Each row was made from one small tree. The marks that hang from a mark follow it in brackets, in the order of their numbers. Every link used is in the known rows. Write each row's tree.
Known rows:
j_415(j_189(j_144(j_902(j_935))) j_566): [-1.11 -0.28  2.71 -2.94 -2.30 -1.26  0.74 -5.58 -3.59  2.71 -1.66  0.82
  2.93  2.30 -1.32 -1.83 -3.10  0.50 -0.87  4.34  4.31 -2.50]
j_790(j_144(j_566)): [-2.42  0.79  2.92 -3.31  0.10 -1.24 -2.79 -6.20  3.56 -2.09 -1.46  4.67
  3.08  0.52 -0.16 -3.47 -6.50  0.44 -0.66  2.84  2.96 -0.32]
j_902(j_144(j_189(j_415) j_566) j_935): [ 0.81  1.05  0.31  0.85  3.27 -2.73 -3.50 -4.71  2.22  1.15  2.33  1.13
  3.11  0.88  0.18 -0.47 -2.58  2.61 -2.66  3.51  0.68 -1.05]
j_902(j_144(j_566) j_935): [-0.69  0.23  1.48 -3.30  2.22 -1.49 -3.60 -3.65  2.13  0.13 -0.70  2.50
  4.24 -1.26  0.46 -2.95 -3.83  2.37 -1.98  4.35  1.59 -0.97]
j_566(j_415(j_189(j_144(j_902)))): [-0.59  1.87  6.02 -2.76 -0.53 -2.61 -0.78 -6.17 -0.51  4.52 -0.69  0.38
  3.07  1.78  0.66  0.53 -5.51 -2.35 -2.38  4.71  2.15 -2.04]
j_566(j_415(j_189(j_144(j_902(j_935))))): [-1.94  1.18  4.70 -3.54 -0.66 -1.99 -1.61 -5.64 -1.53  4.40 -1.28 -0.37
  4.16  1.40  0.65  0.69 -4.47 -0.72 -2.46  5.34  2.15 -2.59]
j_189(j_144(j_902(j_935(j_233)))): [-1.31 -1.15  2.24 -2.50 -1.48 -2.15 -0.66 -5.33 -0.61  0.84 -3.19  3.05
  2.38  1.02  1.97 -1.59 -3.92 -1.26 -2.46  6.25  2.29 -3.51]
j_902(j_144(j_189 j_566(j_415)) j_935): [-0.62  0.88  2.57 -2.41  3.95 -1.99 -3.64 -3.06  4.43  3.10  1.35  0.66
  3.72  0.17  0.99 -2.19 -4.50  2.58 -2.80  3.89  1.87 -0.55]
j_790(j_144(j_189(j_415(j_566)) j_902)): [-0.38  0.30  1.67  0.19 -0.97 -1.42  1.34 -6.54  1.06 -0.08  1.08  1.95
  1.70  5.88 -1.62 -1.86 -4.17  1.06 -1.19  0.61  4.38 -0.28]
j_415(j_189(j_144) j_566): [ 1.23  0.09  3.90  0.21 -1.15 -1.54  0.05 -7.00 -1.79  2.47 -0.86  3.59
  3.22  2.09 -2.27 -2.86 -4.48  0.26 -1.00  4.49  5.20 -3.24]
j_790(j_144(j_566(j_415) j_902(j_935))): [-5.02 -0.01  3.35 -6.45  0.03 -0.83 -2.33 -4.07  3.73 -0.11 -2.04  1.17
  3.78  1.69  1.47 -1.28 -5.99  1.25 -0.58  2.56  1.94  0.81]
j_566(j_415): [-1.46  0.87  4.49 -0.93  1.78 -0.30 -1.46 -5.32  3.38  0.71  0.12  3.89
  4.74  1.83  0.39 -1.78 -6.50  0.26 -2.12  3.35  2.85 -1.32]
j_189(j_415): [ 0.19  1.02  2.49  2.16  1.03 -1.23 -1.00 -6.90  1.05 -1.05  1.22  4.56
  4.08  2.32 -0.60 -0.16 -4.61  0.34 -2.10  2.94  1.76 -1.72]
j_144(j_566): [-1.96  1.36  3.01 -2.07  0.87 -1.17 -2.20 -5.52  2.65 -1.77  0.49  4.75
  2.77  0.24  0.16 -2.87 -5.58 -0.02 -0.52  2.66  1.67 -0.41]
j_566(j_415(j_189(j_144))): [ 0.34  1.56  5.95 -0.34  0.62 -2.32 -1.85 -6.86  0.41  3.96 -0.78  2.32
  4.01  0.93 -0.11 -0.05 -5.67 -0.88 -2.29  5.58  3.02 -3.15]
j_189(j_415(j_566)): [ 0.59 -0.44  2.07  2.51  0.38  0.34  0.92 -6.75  0.98 -1.18  0.88  4.82
  3.96  4.01 -2.04 -2.01 -4.08  1.90 -0.66  1.95  3.46 -1.14]
j_566(j_415(j_189)): [-1.47  1.74  5.29 -0.78  0.42 -1.79 -2.88 -5.86  1.00  2.66  0.02  2.66
  5.02  2.94  0.10 -0.40 -7.48 -0.76 -1.66  3.41  3.33 -1.71]
j_415(j_189 j_566): [-0.55  0.63  3.28 -0.74 -1.00 -0.93 -0.94 -6.23 -0.69  0.71 -0.23  4.18
  4.18  3.74 -1.93 -2.98 -6.20  0.48  0.12  2.21  5.48 -1.69]

Write each row's tree:
[-2.54  2.33  4.41 -3.65  1.07 -1.99 -1.95 -3.88  4.16  1.55  2.84  1.00
  0.95  2.58  1.52 -1.12 -5.94 -1.06 -1.07  1.77  0.67  0.98] -> j_144(j_189 j_566(j_415) j_902)
[-3.21  1.77  4.21 -4.61  0.33 -2.22 -2.29 -4.55  4.65  1.19  0.80  1.01
  1.31  2.71  1.18 -1.65 -6.70 -0.62 -1.11  1.52  2.29  1.06] -> j_790(j_144(j_189 j_566(j_415) j_902))
[-2.45  0.63  2.62 -4.68 -0.36 -1.61 -0.73 -4.81 -0.03  0.18 -0.63  1.49
  1.90 -1.33  0.83 -1.42 -2.59  0.16 -1.54  5.18  0.63 -1.19] -> j_189(j_144(j_566 j_902(j_935)))
[-1.27  0.11  0.34  0.77 -0.42 -0.89  0.98 -5.17 -0.94  0.53  2.57  1.16
  2.49  5.15 -1.41 -0.92 -2.31  1.98 -1.33  1.37  3.13 -0.39] -> j_144(j_189(j_415(j_566)) j_902(j_935))
[-2.05  1.98  2.12 -3.26 -1.38 -2.58 -0.73 -5.80  1.45  0.17 -0.31  2.01
  1.82  2.70  0.11 -2.74 -5.81 -0.52 -2.44  1.98  4.06 -0.29] -> j_790(j_144(j_189 j_902))
[ 0.02 -1.41  1.71 -0.23 -0.38 -0.40  2.47 -6.11 -1.75  0.89 -0.26  1.50
  3.26  2.36 -1.45 -0.70 -0.75  1.68 -1.63  3.89  2.26 -1.97] -> j_189(j_144(j_902(j_935)) j_415(j_566))
[-1.76  1.90  2.05 -1.46 -0.38 -2.71 -1.39 -6.48  2.45 -0.44  1.93  1.52
  0.73  3.12  0.43  0.21 -4.70 -0.55 -0.94  1.53  1.16  0.58] -> j_790(j_144(j_189(j_415) j_566 j_902))
[-0.04  2.17  4.71 -1.72 -0.29 -2.77 -2.65 -6.72 -0.39  1.91 -0.28  3.18
  2.02 -0.41 -0.14 -0.89 -4.91 -1.33 -0.68  5.01  1.83 -2.52] -> j_415(j_189(j_144(j_566)))
[-4.00  1.29  3.10 -4.20  1.09 -1.54 -2.45 -3.25  3.18  1.42  2.19  0.24
  2.05  2.16  1.72 -0.94 -4.80  0.39 -1.12  2.54  1.06  0.78] -> j_144(j_189 j_566(j_415) j_902(j_935))
[-0.09 -0.36  0.57 -1.65  1.75 -3.34 -4.65 -3.59  3.40  1.14 -0.77  3.13
  2.21  1.20  2.14 -2.99 -5.18  1.19 -2.33  4.79  2.39 -2.04] -> j_902(j_144(j_189 j_566) j_935(j_233))
[-4.65  0.40  1.99 -6.43 -1.40 -1.35 -2.19 -4.65  1.62 -1.82 -2.21  1.96
  3.24  0.77  0.86 -2.06 -5.16  0.86 -0.49  2.71  2.32  0.41] -> j_790(j_144(j_566 j_902(j_935)))
[ 1.39 -0.31  2.94  0.82 -0.33 -0.79  2.97 -6.93 -0.55  0.68  0.66  2.44
  2.07  2.83 -1.54 -1.11 -2.13  0.22 -1.45  3.53  2.16 -1.68] -> j_189(j_144(j_902) j_415(j_566))
[-1.02 -0.22  3.27 -3.65  3.70 -0.89 -3.62 -3.16  4.38  1.71 -0.75  1.66
  4.95 -0.20  1.15 -2.14 -4.88  2.44 -2.24  4.09  1.34 -0.72] -> j_902(j_144(j_566(j_415)) j_935)
[-3.11 -0.82  1.47 -3.11 -1.60 -1.77 -1.91 -4.29  0.32 -0.63 -2.55  3.50
  3.33  3.09  2.32 -1.36 -5.76 -0.77 -1.63  3.95  2.51 -1.71] -> j_144(j_902(j_935(j_233)))
[ 2.85  1.85  1.42  2.69  2.84 -2.89 -2.11 -5.83  1.92  1.99  2.44  2.20
  3.32  2.17 -0.53 -1.08 -3.62  0.91 -4.03  3.38  1.88 -1.86] -> j_902(j_144(j_189(j_415)))
[-1.03  0.92  3.63 -3.56  2.42 -2.18 -5.11 -3.45  2.24  3.67 -0.58  0.65
  5.15  0.91  1.03 -0.61 -5.97  1.47 -1.65  4.35  1.86 -1.01] -> j_902(j_144(j_566(j_415(j_189))) j_935)
[ 0.46  1.64  4.78 -3.02  2.33 -2.89 -4.49 -4.34  3.09  3.40  0.47  1.25
  4.24  1.35  0.94 -0.86 -7.12 -0.05 -1.45  3.69  1.46 -0.51] -> j_902(j_144(j_566(j_415(j_189))))
[-0.44  0.52  1.85 -0.30 -0.15 -1.28  0.66 -6.53 -1.70  0.75 -0.21  1.22
  3.35  0.60 -0.07  1.10 -1.36  0.46 -3.01  5.13  0.89 -2.27] -> j_189(j_144(j_902(j_935)) j_415)
[-2.85  2.22  2.49 -4.53 -0.85 -2.61 -1.99 -5.12  2.80 -0.71  0.41  1.99
  0.46  1.91  0.72 -2.63 -5.90 -0.75 -0.96  1.70  2.67  0.64] -> j_790(j_144(j_189 j_566 j_902))
[ 1.04  1.93  2.01 -1.47  2.60 -2.94 -3.14 -4.39  3.62  1.07  1.95  2.42
  1.72  0.25  0.36 -3.30 -4.84  0.68 -2.46  3.42  2.15 -0.60] -> j_902(j_144(j_189 j_566))
[-2.68  0.23  4.28 -4.79  0.94 -1.26 -0.95 -4.29  1.92  1.89 -0.57  0.54
  2.60 -0.44  1.12 -0.62 -3.47  0.37 -1.34  5.07  0.14 -0.78] -> j_189(j_144(j_566(j_415) j_902(j_935)))
[-0.98  2.46  2.36 -0.38  0.49 -2.75 -1.64 -5.66  1.81 -0.10  4.03  1.42
  0.37  3.17  0.52  0.92 -4.13 -1.02 -1.07  1.52 -0.18  1.04] -> j_144(j_189(j_415) j_566 j_902)
[-1.37 -0.09  2.83 -2.53 -2.52 -3.50 -2.31 -5.67 -2.69  3.11 -3.35  1.89
  2.54  2.38  1.99 -0.01 -5.12 -2.17 -2.05  6.38  2.96 -3.84] -> j_415(j_189(j_144(j_902(j_935(j_233)))))
[-3.26  1.33  3.16 -5.68 -1.19 -1.97 -1.65 -5.10  2.55 -1.74 -1.40  2.69
  2.04  1.32  0.64 -2.66 -6.31 -0.67 -0.29  2.00  1.96  0.88] -> j_790(j_144(j_566 j_902))
[-1.28  0.53  2.36 -1.80  0.37 -1.79 -0.42 -6.19 -0.31  0.42  0.52  1.15
  1.91 -0.09  0.45  1.09 -1.45  0.36 -1.45  4.72 -1.13 -1.07] -> j_189(j_144(j_566 j_902(j_935)) j_415)
